Known rows, with every step that occurs:
biva, rigefe, pofe, sivid: [-0.39 -2.44 -4.32 -0.32 -0.27 -0.47 -0.40 -5.24  0.12 -3.00  1.10 -3.19
  1.91 -0.48 -0.03  1.83 -0.81 -4.61  0.38  4.39  1.34  1.72  0.75 -2.35
  1.88 -2.21 -0.54 -0.10 -1.70  1.36 -2.39 -2.87]
silud, pofe: [ 0.89  1.11 -0.21  0.74  1.46  0.25  1.52 -0.14  0.51  0.09 -1.01 -1.53
  0.97 -0.54  0.29  1.05  0.06 -2.06  1.95  1.77  2.97 -0.73 -0.27 -1.14
  0.33  0.54 -2.26  0.64  0.21  0.12  0.98 -0.23]
rigefe, pofe, vogeb: [-0.44 -2.93 -1.90 -0.56  0.03 -2.42  0.52  1.05 -0.11  0.07 -2.19 -1.45
  2.49  1.68 -0.66 -0.12  0.09  0.61  2.37 -0.78 -0.01  1.67 -0.80  0.69
  0.92 -0.88  4.02  0.45  0.27  0.23 -1.69 -1.25]
sivid, pofe, vogeb, disu: [-0.46  0.40 -1.50 -1.37 -0.73 -1.13 -0.84  2.96  0.04 -0.04 -0.05 -0.88
  1.60 -2.10  4.03 -1.32  0.10  2.69  2.51 -2.09  1.16 -2.02 -0.70  2.88
  1.83  0.23  1.96  1.07  2.28  0.34 -2.72  0.35]
sibon, disu, bapu, pofe: [-1.33  1.64  2.76 -2.34  0.20  1.36 -3.13 -1.97  1.75  1.85 -2.82  0.69
 -1.36  0.28 -3.74 -1.49 -0.39 -1.32 -2.32  1.02  0.86 -5.47 -1.74 -0.10
 -2.80  1.90 -1.76  2.50 -1.01  0.58  3.93  0.19]
biva, rigefe: [ 0.02  0.55 -2.87  1.21  0.14 -1.09  2.33 -2.48 -0.67  0.28 -2.12 -5.58
  0.69 -1.82 -0.81  0.77  1.45 -5.09  0.93  3.49  0.73 -1.52  0.43 -3.58
  2.09 -0.41 -0.22 -1.93  0.12 -1.24 -1.01  0.99]
pofe, devi: [ 0.87  0.28 -0.91 -0.53  0.52 -0.39  0.39 -0.88 -2.09  1.21 -0.81 -0.94
 -0.23 -0.46  1.57  0.70  1.28  0.87  2.58  1.13  0.59 -0.72 -1.35 -1.15
  2.84  0.39  2.58 -3.40  1.34 -1.01 -0.25 -0.14]
teku, pofe, devi: [ 1.68  0.51 -1.42 -1.96  1.43 -1.13 -0.60 -1.02  1.37 -0.69 -1.25 -1.18
 -0.17 -0.08  0.91  1.65  0.81  3.81  0.82  0.81 -0.27 -0.37 -0.68  0.79
  1.86 -0.27 -0.25 -2.51  0.84  1.36 -0.31 -1.18]
silud, pofe, vogeb: [ 0.02 -1.14  0.92  0.25  0.76 -0.11  1.06  1.82 -1.20 -0.17 -0.61 -1.27
  0.57 -1.19  1.08  0.28  1.43 -0.36  1.97 -0.27  2.79  0.77 -1.55  0.85
 -0.35  0.63  0.74 -0.59  1.75 -0.98 -1.63 -0.54]
pofe, vogeb, disu: [ 0.01 -1.79 -1.42 -0.01 -2.07 -0.97 -0.33  3.00 -1.40  1.19 -0.13 -2.66
  1.51 -1.71  2.64 -1.61  1.54  0.44  1.53 -2.53 -0.31 -1.96 -1.41  2.10
  3.15  1.34  5.86  0.00  1.11 -1.30 -2.60  0.67]
pofe, rigefe: [-0.08  0.48 -2.19 -1.78 -0.16 -1.57  0.07 -0.73 -0.44  1.51 -0.89 -2.71
 -0.16  0.19  0.32  0.32  1.02 -2.43  2.15  3.03  0.43 -0.48  0.51 -3.22
  2.19 -0.03  0.70 -4.39 -1.18  0.44  0.09 -0.85]
bapu, pofe: [-1.22  0.19 -0.11 -0.48  1.04 -1.24  0.43 -0.21  0.29  1.65 -0.98 -1.22
 -0.39  1.43 -2.87 -0.08  0.96 -4.24  1.40  1.63  2.24 -1.37 -0.64 -2.72
 -0.39 -0.17 -2.01  0.79 -0.20  1.44  2.80 -0.07]
sivid, pofe, vogeb, disu, bapu: [ 1.36  1.22 -0.40 -2.25 -0.80 -0.86 -3.14  1.77  1.60  0.90 -0.30  2.79
  1.64 -3.63  4.18 -2.38 -0.25  4.24 -0.56 -2.14 -1.42 -4.88 -1.23  2.72
  2.89 -0.01  1.27  1.61  1.90 -0.06 -3.99  0.91]
sibon, pofe, devi, disu: [ 0.21  0.72  1.20 -0.66  2.20  1.46 -0.27 -0.18 -2.03 -0.89  1.18  1.38
 -2.25 -0.43  0.35 -0.30 -0.61  3.45 -0.58 -1.58  3.94  0.06  0.74  2.81
  0.33  0.67  1.22 -0.44 -0.15 -1.58  1.53 -1.70]
vogeb, disu, sibon, pofe, devi: [-0.37  0.59 -0.56  1.84 -0.28  1.61 -0.94  0.68 -2.68  0.28 -0.35  4.07
 -0.58 -1.01  2.67  2.01 -1.76  3.78 -2.46 -2.89  2.36  0.23  1.68  1.64
 -0.29  1.77  0.25  0.18  1.68 -0.42 -0.03  1.45]
pilut, pofe: [-0.02  2.34 -1.09 -0.37  1.04 -1.81  1.87  0.32  0.90  0.34  0.24 -2.86
 -0.47  1.18 -2.92 -0.20  0.74 -1.90  0.31  2.29 -1.55 -0.22 -0.53 -1.01
 -0.23 -1.17 -0.17 -1.20 -1.83  0.44 -0.40  0.71]
zimureb, pofe, sibon, disu: [-3.02  0.37  0.31 -1.03 -1.06  1.98  1.73  0.14 -2.01  0.02 -1.20 -2.30
 -1.72  1.44  0.20 -1.91 -0.86 -3.12  1.30  0.46 -1.37  1.53 -1.57  0.66
 -3.09  0.62 -0.82  0.53 -0.32  0.27  3.62  2.00]
pofe, sibon, disu, pilut: [ 0.20  1.65  2.79  1.44 -1.53  1.94  2.49 -0.10 -0.11  0.14 -0.97 -0.28
  0.08  1.33  0.32  0.94  0.66 -0.89  1.23 -1.13 -2.24  1.88  0.14 -0.21
 -3.29  1.98 -0.93 -1.08  0.93 -0.48  2.76  0.77]
disu, bapu: [ 2.23  2.12 -1.30 -0.46 -0.33 -0.85 -0.42 -0.65  0.88  2.20 -1.89  0.53
  1.66 -1.64 -0.58 -1.18  0.86 -2.45  0.35  1.16 -1.39 -5.09 -0.50 -2.20
  3.61  0.22  1.28 -1.04  0.59 -0.53 -0.98  1.18]
sivid, pofe, silud: [ 0.22  0.47 -3.47  1.11  1.30 -1.27  3.46  0.31 -0.50 -0.22 -0.60  0.23
 -0.73 -0.60  0.98 -0.12 -0.34 -0.39  4.56  1.68  2.42  1.49 -0.79 -2.37
 -0.06 -1.95 -3.57 -2.28  4.59  1.57 -0.83 -0.90]
bapu, pofe, sibon, disu: [-2.50 -0.19  1.06  1.67 -0.89  2.72  1.80 -0.22 -1.16  0.43 -0.74 -2.15
 -2.26  1.49 -3.14 -0.20  0.41 -4.29  0.05  0.02  1.46  0.27 -0.46 -0.79
 -5.59  1.50 -2.88  0.27  1.88  0.61  5.90  0.40]
devi, pofe, sibon, disu: [ 0.19 -0.48  1.21  3.80 -0.95  3.86  2.37 -0.57 -0.07 -0.24  1.16 -0.37
 -1.14  0.48 -0.60 -0.36 -0.89 -3.11 -0.28  1.07  0.83  0.23  1.50 -0.32
 -4.30  0.88 -1.10  0.09  1.55  0.08  2.98  0.37]
devi, pofe, vogeb, disu: [ 0.26 -2.74  0.87  0.65 -0.94  0.38 -1.72  1.72  0.70  0.68  2.45  0.69
  0.48 -1.57  2.87 -1.63 -0.04  0.48 -1.04 -0.96  0.82 -1.60  0.60  1.70
  2.03  0.51  3.50  2.19 -0.09 -0.52 -3.09  0.45]
disu, bapu, pofe, vogeb: [-0.64 -1.13  2.04 -2.88  0.22 -1.13 -2.92  0.76  0.10  2.33 -1.09  2.69
 -0.90 -1.09 -2.34 -1.83  1.92 -1.81 -1.44 -0.44  0.00 -3.37 -1.91 -0.94
 -0.06  0.04  0.60 -0.23  1.00 -0.30 -0.99  0.75]
rigefe, pofe, sibon, disu, bapu: [ 0.81 -0.55 -1.04  1.34 -1.37  1.98 -0.42 -1.55  1.53 -0.03 -2.76  0.88
  1.13  1.17 -1.41 -0.73 -2.21  0.02 -1.55 -0.40 -2.31 -0.93  0.40  0.28
 -2.52  0.23 -0.38  1.76  0.66  0.07  2.87 -0.49]
vogeb, disu: [ 0.70  0.51 -2.49  0.95 -1.06 -0.58  0.52  1.07  0.31  1.86 -0.13 -3.13
  1.79 -0.71  1.68 -0.79  0.06 -1.00  1.30 -0.67  0.53 -3.55 -0.10  0.57
  4.09  0.83  2.76  1.74 -0.42 -0.15 -0.30  0.58]
biva, rigefe, pofe, devi, disu, sibon: [-0.73 -3.49 -1.11  4.04 -0.21 -0.61 -1.02 -2.03 -2.36 -1.77  1.01  0.37
 -0.02 -1.51  1.82  2.05 -2.23  1.49 -1.98  0.64  0.99  3.45  3.11 -2.69
  1.27 -2.50  0.42  0.36 -0.99 -1.98 -0.75  0.85]
biva, rigefe, pofe: [-0.77 -1.69 -3.53  0.44  0.92 -1.75  1.09 -3.53  1.36 -0.63 -2.67 -4.92
  2.06  0.72 -2.27  1.34 -1.32 -2.88  0.07  3.38  0.38  0.76  1.52 -3.37
  1.18 -2.01 -1.23  0.78 -1.64 -0.02 -0.09 -0.82]

Rows:
[-2.20  0.71  4.65  0.26 -0.40  2.15  0.61 -0.75  0.76  0.30 -0.45  1.23
 -1.83  2.77 -2.76  0.78  0.49 -2.09 -0.83 -0.91 -1.10  2.36  0.20 -1.13
 -5.78  1.59 -5.37  1.03 -0.05  1.08  5.14  0.17] | bapu, pofe, sibon, disu, pilut
[-1.03  0.68 -1.90  0.84 -0.90 -0.14 -1.22  1.03 -1.06  0.47 -0.17  2.08
 -0.47 -0.35  1.29  1.76 -2.25  0.65 -2.89 -1.45  2.00 -0.01  3.33  0.10
 -1.33  1.30 -2.17 -0.77 -0.74  1.14  0.27  0.85] | vogeb, disu, sibon, pofe, rigefe
[ 2.09 -1.67 -0.29 -1.29  0.86 -0.04 -4.13 -1.51  1.04 -0.03  0.78  3.72
  0.24 -0.47  0.74 -1.61 -2.40  5.00 -1.48 -0.55 -0.77 -1.22  0.50  0.82
  4.21 -1.97  2.03  1.57 -2.15 -1.47  0.06 -1.59] | rigefe, pofe, devi, disu, bapu
[ 1.35 -0.50  1.01 -0.94 -0.60  0.87 -3.38  1.85  0.90  0.60  0.52  1.54
  1.36 -3.57  3.03 -1.74  0.10  2.71 -2.86 -2.00  0.27 -3.65 -1.42  3.09
  2.84  1.32  1.26  2.80  0.29 -1.64 -3.27  0.09] | silud, pofe, vogeb, disu, bapu
[ 0.62 -2.53 -0.91  0.01  1.28 -0.43 -1.00 -0.39 -0.21 -0.71  1.24  0.00
 -0.06  1.11  0.96 -0.15 -1.88  4.22  1.03 -0.28  1.21  1.94  0.67  0.64
  3.01 -1.94  2.53  1.21 -2.18 -0.74  1.20 -2.14] | rigefe, pofe, devi, disu
[-0.16  0.34 -0.64 -1.67  1.33 -0.50 -0.40 -0.77  0.33  0.14 -0.35 -1.64
 -0.51 -0.44  0.35  1.48 -0.12 -1.11  0.56  3.61  2.66  0.71  0.72 -2.31
  0.18  0.01 -3.80 -2.65 -1.85  0.47  0.51 -1.86] | silud, pofe, rigefe
[ 0.63 -2.07 -3.74 -0.68 -0.56 -0.85 -0.80 -2.44  0.11 -1.91  1.45 -0.21
  2.21  1.61  0.13  0.90 -0.98 -2.60  3.07  2.60  1.13  1.56 -0.19 -0.41
  2.08 -1.37  1.58  0.60 -0.90  2.55 -1.01 -2.86] | rigefe, pofe, sivid
[ 2.29  0.37 -2.73  2.04 -0.12 -0.15  3.01  1.23  1.24 -0.70 -0.49 -2.27
  0.74  0.50 -0.12  1.14  0.94 -2.27  0.93 -0.24 -1.44  0.62  1.16 -0.27
 -0.32 -0.87 -2.67 -2.29  2.78  1.63  1.06  0.16] | teku, pofe, sibon
[ 1.35  1.43  3.45  1.82  0.43  0.00  2.47  1.77  0.86 -1.29  5.13  1.21
 -1.46  1.39 -1.35 -0.58  0.64 -0.63 -1.63 -1.12 -4.27  4.45  2.09 -0.17
 -1.26 -2.35 -2.63 -0.17 -2.59 -0.89  0.66  1.25] | devi, disu, pilut, pofe, sibon
[ 0.31  0.36  1.84  2.36  0.02 -0.43  0.47  1.69 -2.99 -1.08  4.01  2.46
 -2.40 -0.75  0.46  0.27 -0.55  2.70 -1.62 -0.63 -0.96  2.41  1.42 -0.50
 -0.38 -1.79  1.35 -1.75 -1.45 -1.45 -1.04  2.36] | pilut, pofe, devi, disu, sibon
[-0.08  1.27  3.58 -2.83  0.90 -2.27 -0.02  0.91  1.28 -0.47  1.08  0.93
 -0.04  1.39 -2.17  0.15  2.10  2.08 -0.41 -0.44 -4.83  3.06 -1.14  0.69
 -1.18 -0.86  0.89 -1.72 -2.05 -0.41 -3.47  0.89] | disu, pilut, pofe, vogeb
[-2.47 -2.60 -0.02 -1.33 -0.86 -0.69 -2.21  2.24 -0.14  1.30  0.58 -1.04
 -0.52  0.07  0.07 -1.47  1.31 -0.28 -0.30 -2.49  1.39 -1.64 -1.45  1.50
  0.72  0.78  1.64  2.35  0.14  0.12 -0.38  0.17] | bapu, pofe, vogeb, disu
[ 0.79  0.75  0.14 -2.59 -0.85 -0.80 -3.38  2.03  1.25  0.78  1.58  0.68
  0.00 -2.14 -0.25 -3.20  0.89  2.95 -4.49 -1.45 -4.47 -3.34 -1.66  3.07
  1.84 -0.39  3.16  0.95 -1.85 -1.33 -4.51  1.44] | pilut, pofe, vogeb, disu, bapu
[-0.75  0.01  0.29 -1.29  0.48 -2.00  0.94  1.99 -0.90 -0.03  0.43 -2.15
 -0.53  0.09 -2.08 -1.08  2.11  0.03  0.52  0.28 -2.13  0.82 -1.85  0.61
 -0.77 -0.92  2.76 -2.63 -0.35 -0.59 -2.81  0.89] | pilut, pofe, vogeb
[-0.27 -0.39  1.67  0.94 -0.55  1.45  1.81 -1.46  2.06 -1.00 -1.85  0.90
  1.43  3.93 -1.26  1.49 -1.95  1.37  0.56 -1.06 -2.91  4.27  0.94  0.32
 -3.75  0.32 -2.16  2.21 -0.85  0.65  3.70 -1.00] | rigefe, pofe, sibon, disu, pilut
[ 0.70 -1.38 -1.38 -1.22 -0.81 -1.66 -1.38  2.61  1.90 -0.55 -0.45 -3.13
  1.68 -0.83  2.65 -0.37  0.74  3.73 -0.62 -3.14 -1.18 -1.62 -0.62  4.58
  2.57  0.45  3.01  1.35  0.59  0.83 -2.90 -0.10] | teku, pofe, vogeb, disu
[ 0.04 -2.92 -0.66  3.31 -0.34 -0.72 -1.08  0.59 -1.99 -0.83  1.19  3.23
  0.31  0.69  2.20  0.97 -2.68  3.12  0.51 -1.66  0.86  3.25  2.51 -0.69
  1.40 -1.82  2.27  0.96 -0.42 -0.37  0.26  0.57] | rigefe, pofe, devi, disu, sibon
[ 0.05  0.72  0.13 -1.90 -0.29 -0.14 -3.88 -0.36  2.89  2.54  0.09  1.78
  0.01 -0.74 -0.92 -1.98 -0.39 -1.19 -3.45 -0.45 -0.12 -6.26 -0.33 -0.84
  2.33  0.40 -2.07  4.25 -1.71  0.64  1.16  0.67] | vogeb, disu, bapu, pofe
[ 1.38 -1.46 -0.21  0.57 -0.19  1.13 -0.83 -2.76  0.04 -1.28  4.58  1.69
  0.44 -0.95  1.44  0.15  0.05 -4.82  1.35  3.83  2.77 -0.63  1.05 -1.48
  1.31 -0.63  0.42 -0.51 -0.41  2.22 -2.15 -1.64] | devi, pofe, sivid
[ 0.30  0.00  2.21  0.25  1.85 -1.43  1.58  1.07  1.37 -1.85  4.64  1.59
 -2.94  1.71 -2.04 -0.99 -0.11  2.02 -0.87  0.02 -2.33  5.24  0.49 -0.79
 -0.05 -2.93 -3.20 -0.25 -2.65 -0.66 -1.24 -0.80] | devi, disu, pilut, pofe, silud
[-0.01  0.86 -0.67  2.67 -1.00  1.10  0.55 -0.60 -3.60 -1.92  1.44  4.37
  0.64 -0.87  0.81  2.56 -0.36 -3.97  0.81 -0.07  3.80  0.72  1.72  0.00
 -1.91  1.29 -0.43 -1.59  2.45  2.00 -0.97  0.64] | disu, sibon, pofe, sivid
[-2.06 -1.82  1.11 -1.17  0.41 -1.41 -0.35  1.57 -1.66  1.40 -0.76 -0.56
 -1.18  0.63 -1.93 -0.73  2.33 -2.56  1.43 -0.36  1.75 -0.28 -1.92 -1.01
 -1.22  0.27  1.33 -0.44  1.25  0.17  0.12  0.15] | bapu, pofe, vogeb
[-0.30 -1.34 -1.41  5.96  0.37  0.81  3.04  2.38 -3.30 -1.15  1.70  4.04
 -2.36 -0.56 -0.27  0.33 -1.76 -0.73 -0.28 -2.92  4.64  3.51  2.76 -0.34
 -1.98 -0.74 -1.48 -0.49  3.52 -0.39  0.68  0.31] | devi, disu, sibon, pofe, silud
[ 0.12 -1.75 -1.87 -1.16  1.22 -1.05 -0.57 -1.95  0.11  0.24 -1.70 -0.15
  1.08  1.90 -0.04  1.22 -1.19  2.77  1.91  1.16  0.00  2.03 -0.64 -0.98
  1.95 -1.11  1.72 -0.69 -0.52  0.11  0.31 -2.06] | rigefe, pofe, devi
[-0.83  1.79 -0.01  1.93 -0.69  1.94  3.27  0.43 -0.75 -1.01  0.34 -3.68
 -1.94  1.22 -3.04 -0.43  0.45 -1.44 -0.64  0.75 -2.29  1.66 -0.22  0.88
 -5.27  0.34 -0.54 -1.54  0.21 -0.46  2.70  0.56] | pilut, pofe, sibon, disu
[-1.57  1.97  5.80 -3.48  0.39 -0.24 -0.59  0.59  1.17 -1.06 -0.48 -0.71
 -0.93  1.81 -2.36 -0.13  0.99  4.22 -1.25 -1.04 -4.05  2.68 -2.02  3.39
 -4.38  1.48  1.56 -0.48 -2.91 -0.77 -1.00  0.29] | sibon, disu, pilut, pofe, vogeb
[-1.16 -0.99  1.11  1.54 -0.34  1.61  1.75 -4.15  1.87 -2.10 -2.36 -2.29
  0.71  1.93 -1.71  2.37 -1.51 -0.74 -1.85  1.01 -2.98  4.66  1.85 -1.48
 -3.93 -0.35 -4.48  0.96 -1.78 -0.18  2.19 -0.98] | biva, rigefe, pofe, sibon, disu, pilut
[-0.25  0.64 -0.99  2.94 -1.81  2.39  3.56  0.84 -2.17  0.33 -1.61 -3.34
 -0.39  0.24 -0.18  0.01  0.79 -3.06  2.34 -0.31  0.19 -0.08 -0.43  0.16
 -2.64  1.85  1.42 -2.03  2.64 -0.57  3.35  0.57] | pofe, sibon, disu
[ 1.19  1.82  1.00 -0.86 -0.82 -0.85 -0.20  0.42  2.10  1.45  0.24 -0.03
  2.52  1.07  2.47  0.32 -0.02  0.85  0.31 -1.35 -2.19 -1.46  0.57  0.22
  4.13  0.92  0.53  2.36 -2.45  0.25 -0.53  0.72] | vogeb, disu, pilut
[-0.12  0.37  1.55 -3.45  1.17  0.09 -3.97 -2.40  0.49  2.29 -0.73  3.73
 -2.22 -0.89 -1.79 -0.41  0.71  0.65 -2.07  1.68  0.49 -3.57 -1.84 -2.35
  1.23 -0.23 -1.87 -1.10  0.30 -0.15  0.98 -0.32] | disu, bapu, pofe, devi
[ 0.50  2.05  2.80 -3.62  1.04 -0.51 -2.71 -1.17  2.08 -0.27  2.67  1.79
 -1.05  1.14  1.07  0.53 -0.31  6.21 -3.09 -0.06 -4.60  1.60 -0.40  1.37
  1.87 -0.55 -1.13  0.44 -4.13 -0.38 -1.90  0.11] | vogeb, disu, pilut, pofe, devi
[-0.52  0.18 -2.63  1.12  2.16  0.32  3.55 -0.02 -1.40 -0.29 -1.50  0.59
 -1.80  0.84 -2.59  0.44 -0.26 -1.09  1.27  0.17  3.94  2.05 -0.13 -0.76
 -1.67 -0.17 -2.82 -2.06  3.80  0.50  0.94 -2.01] | sibon, pofe, silud
[ 0.27  1.30  2.30 -2.58 -0.36 -1.58 -1.29  1.92  1.71 -0.08  0.05  2.46
  2.28 -1.01  4.88 -0.28  0.17  5.05  1.51 -2.72 -1.89  0.16 -0.51  2.78
  1.57  0.21 -0.27  2.04  0.07  0.58 -3.13  0.49] | sivid, pofe, vogeb, disu, pilut
[ 0.97 -0.21 -1.10  0.37  0.19  1.48 -0.27 -1.53 -1.08 -2.13  2.74 -0.06
  0.80 -1.33  1.98  1.08  0.44 -3.71  2.54  3.17  3.82  0.38 -0.88  0.00
  0.93  0.34 -1.67 -0.44  0.27  1.13 -1.27 -2.29] | silud, pofe, sivid
[ 0.39  3.09  2.34 -2.19  0.55 -1.62 -0.74  0.12  3.73 -0.20  2.10 -0.01
  0.71  2.00 -0.54  0.08 -0.41  1.91 -2.80 -0.26 -4.42  0.31  0.39  0.69
  1.44 -0.43 -1.42  2.51 -4.86  0.40 -1.18  0.94] | vogeb, disu, pilut, pofe
[ 1.32  1.06  1.47  1.86 -0.56  4.55  0.29 -0.61  0.39 -0.20 -0.93  1.22
 -0.85 -1.68 -0.01 -0.15 -0.56 -0.84 -2.05  0.33  0.43 -1.96 -0.39  0.55
 -3.57  2.07 -3.44  0.57  2.03 -1.17  2.81  0.08] | silud, pofe, sibon, disu, bapu
[-0.79 -0.02  0.70  2.72 -0.28 -0.26  1.82  2.78 -3.96  0.24 -1.75  3.13
  0.36 -0.76  0.04  1.62  0.33 -0.74  0.36 -3.23  2.41  1.50  1.33  1.21
 -3.23  1.58  2.22 -1.76  3.94 -0.35 -1.47  2.36] | disu, sibon, pofe, vogeb
[ 0.75  2.58  0.83 -1.05 -1.03  1.28 -0.99 -1.51  0.82  1.49 -3.42 -0.46
  0.73 -1.13 -0.98 -1.58 -0.38 -0.28 -0.45  0.73 -0.28 -5.69 -1.72  0.71
  0.27  2.44  2.21  0.67  0.15 -0.86  1.54  0.81] | sibon, disu, bapu
